Every row comes from one small tree of marks. The marks that hang from a mark follow it in brackets, in the order of their numbers. Every link used is in the known rows. Which tree was each row made from?
Known rows
J_281[J_709[J_284[J_206[J_927]] J_440]]: [ 1.406 -0.223  1.470  1.748  0.627 -4.971 -0.481  2.168  5.218 -1.242
 -0.561  2.193  0.002 -1.634  0.111 -2.710  2.045]
J_235[J_927]: [-0.374 -3.069 -1.339 -0.563  1.519  1.350  0.138  0.944  4.126 -1.136
  2.050 -0.615  0.348 -1.239  0.467 -1.971 -0.569]
J_281[J_206[J_284] J_709]: [ 0.371 -3.048 -0.155 -1.926 -0.684 -5.755 -1.046  2.268  3.240 -1.559
 -2.265  3.763  0.178  1.213  0.868 -1.359 -0.535]
J_440[J_182[J_281[J_709[J_284]] J_903]]: [ 2.055 -6.652 -0.756  3.099 -0.879  0.266  0.886 -1.107  6.795  1.137
  1.217  0.900 -0.922 -0.655  0.476 -2.675 -0.793]
J_709[J_440]: [-0.030  0.947 -0.877  1.096  3.058  0.146  0.153  1.004  3.416 -2.514
  2.821 -2.802  0.128 -1.463 -1.568 -2.445 -0.200]
J_206[J_284 J_927[J_235]]: [-0.981 -2.051 -1.416  1.383  0.145 -1.725 -1.332  2.770  2.259 -2.572
 -3.058 -0.565 -0.181 -0.741 -0.051 -0.199 -5.198]
J_440[J_182[J_281 J_903]]: [ 1.012 -6.221 -2.018  3.176 -0.570  3.233  0.583 -0.891  4.762  0.432
  2.766 -1.053 -1.054 -0.535  0.063 -2.100 -2.753]
J_182[J_281[J_206[J_284] J_709] J_903]: [ 1.331 -6.395 -0.546 -0.035 -0.957 -0.837  0.643  1.463  5.315 -0.829
 -1.443  5.502  0.411  0.301  2.423 -2.145  0.231]
J_206[J_927[J_235]]: [-0.457 -1.666 -2.127  2.165 -0.413 -0.497 -1.171  0.835  3.048 -1.644
  0.361 -2.039 -0.629 -0.732 -1.729 -0.283 -4.243]
J_440[J_182[J_281[J_206 J_709]]]: [ 0.825 -5.478 -0.982  0.871 -0.561 -2.755 -0.408 -1.156  3.683  0.977
  2.668 -0.531 -1.411  1.025 -0.794 -1.819 -1.896]
J_709[J_284[J_206] J_440[J_182]]: [ 1.476  1.298  1.629  3.233  2.442 -1.048 -0.071  2.042  2.813 -0.263
  1.914 -2.799 -0.763 -3.357  0.518 -2.426 -0.434]
J_284[J_206]: [ 0.161 -1.128 -1.428  1.831 -0.544  0.991 -1.322  2.308  1.103 -0.469
  1.894  0.341 -0.732 -0.284  0.174 -1.221 -1.113]
J_927[J_235]: [ 0.333 -0.551 -1.979  2.243  0.542  1.538 -0.335 -0.078  2.855 -0.558
  2.128 -3.088 -0.723 -0.668 -2.408 -0.602 -2.962]
J_281[J_709[J_284[J_206]]]: [ 1.656 -2.220  0.144  1.190 -0.637 -3.912 -0.611  1.071  5.185  0.355
 -0.493  2.499 -0.408 -0.498  0.416 -2.289  1.915]
J_182[J_281[J_206[J_284 J_927[J_235]]] J_903]: [ 0.494 -5.138 -1.074  1.096 -0.511  1.278  0.230  2.163  3.496 -1.444
 -1.595  2.452  0.190 -1.041  2.481 -0.785 -3.304]
J_440[J_182[J_281[J_206 J_709[J_284]] J_903]]: [ 2.118 -6.289 -0.245  1.922 -1.213 -0.870  0.622 -0.503  5.750  1.069
  1.001  1.433 -0.852 -0.652  1.241 -2.139 -1.145]
J_440[J_182]: [ 0.139 -3.350 -2.103  2.046 -0.032  0.318 -0.682 -0.564  3.021 -0.052
  2.748 -3.339 -1.332  0.050 -1.445 -1.503 -3.537]

Write each row's tree
[ 1.356 -1.929  0.567 -0.139 -1.232 -6.700 -0.976  1.175  4.790 -0.644
 -2.138  1.768 -0.227 -0.752  0.265 -0.636 -1.128] -> J_281[J_206[J_927[J_235]] J_709[J_284]]
[-0.081 -0.911 -1.123  3.119 -1.494  0.316 -1.869  2.848  0.796 -0.802
  0.722  0.179 -0.919 -0.783 -0.409 -0.154 -3.369] -> J_284[J_206[J_927[J_235]]]
[ 2.459 -1.475  1.847  3.374 -0.211 -2.282  0.222  1.846  5.822 -0.257
  0.419  2.284 -0.311 -2.007  0.285 -2.985  1.609] -> J_281[J_709[J_284[J_206] J_440[J_182[J_903]]]]
[ 2.364 -5.660 -0.326  2.532 -0.913  0.597  1.041  0.538  6.923  0.702
 -0.060  4.547 -0.045 -0.952  2.049 -2.909  2.176] -> J_182[J_281[J_709[J_284[J_206]]] J_903]
[ 0.314 -4.668 -1.606  0.927  0.449 -0.673 -0.353 -0.957  2.354  0.643
  3.294 -2.768 -1.461  0.285 -0.285 -1.419 -3.303] -> J_440[J_182[J_281[J_206]]]
[ 1.091 -1.280  0.847  0.098  0.071 -4.972 -0.540  1.007  3.611 -1.290
  1.887  0.749 -0.404  0.119 -1.313 -1.997 -0.236] -> J_281[J_206 J_709[J_440[J_182]]]
[ 0.643 -1.609  1.472 -0.492  0.525 -5.891 -0.651  2.484  3.010 -2.007
 -0.812  2.036 -0.050  0.126 -0.010 -1.941 -0.953] -> J_281[J_206[J_284] J_709[J_440[J_182]]]
[ 0.794  1.898  1.243  2.188  2.464 -2.129 -0.476  3.103  3.149 -1.752
  0.029 -1.141 -0.017 -3.548  1.198 -2.172  0.202] -> J_709[J_284[J_206[J_927]] J_440]
[-0.177 -3.710 -0.219 -1.821 -1.540 -7.118 -1.659  2.883  3.173 -2.349
 -3.631  4.366  0.200  1.068  1.189 -0.937 -1.885] -> J_281[J_206[J_284 J_927] J_709]
[ 0.914 -2.423 -0.468  3.336  1.994  2.470  0.979  0.230  4.449 -1.267
  3.635 -2.119 -0.431 -1.770 -0.817 -2.836 -1.279] -> J_709[J_440[J_182[J_281 J_903]]]
[ 1.007 -0.910  1.093  1.417  3.354 -3.244  0.421  0.396  4.165 -0.731
  1.442 -3.735 -0.573 -2.997  0.802 -2.401 -1.341] -> J_709[J_284 J_440[J_182[J_281[J_206[J_927]]]]]
[ 1.158 -2.294  1.555  0.234 -0.248 -4.169 -0.257  3.025  3.867 -2.179
 -1.289  3.500  0.266 -0.381  0.714 -2.040 -0.920] -> J_281[J_206[J_284] J_709[J_440[J_182[J_903]]]]
[ 1.769 -4.197  0.034  0.901  0.061 -0.201  1.119  0.805  5.829 -1.133
  1.351  3.859  0.410 -0.583  0.897 -2.719  1.583] -> J_182[J_281[J_206 J_709[J_440]] J_903]
[ 1.218  0.570  0.728  2.255  3.470 -1.510  0.580  0.275  4.749 -0.903
  1.844 -4.506 -0.491 -3.181 -0.333 -2.740 -0.732] -> J_709[J_284 J_440[J_182]]
[ 0.238 -5.877 -1.373  0.197 -0.440  0.682  0.149  2.273  3.701 -1.766
 -1.797  3.156  0.364 -0.702  3.226 -1.281 -2.524] -> J_182[J_281[J_206[J_284 J_927]] J_903]
[ 1.471 -2.300  0.575  1.475  2.054 -2.890  0.571  0.189  5.228  0.225
  1.619  1.130 -0.331 -0.974  0.213 -3.283  2.771] -> J_182[J_281[J_709[J_284[J_206] J_440]]]
[ 0.473 -6.498 -1.159  1.760 -1.059  0.561 -0.190  1.147  3.295 -0.572
 -0.133  0.671 -0.739 -0.543  1.905 -1.240 -4.418] -> J_440[J_182[J_281[J_206[J_284 J_927]] J_903]]
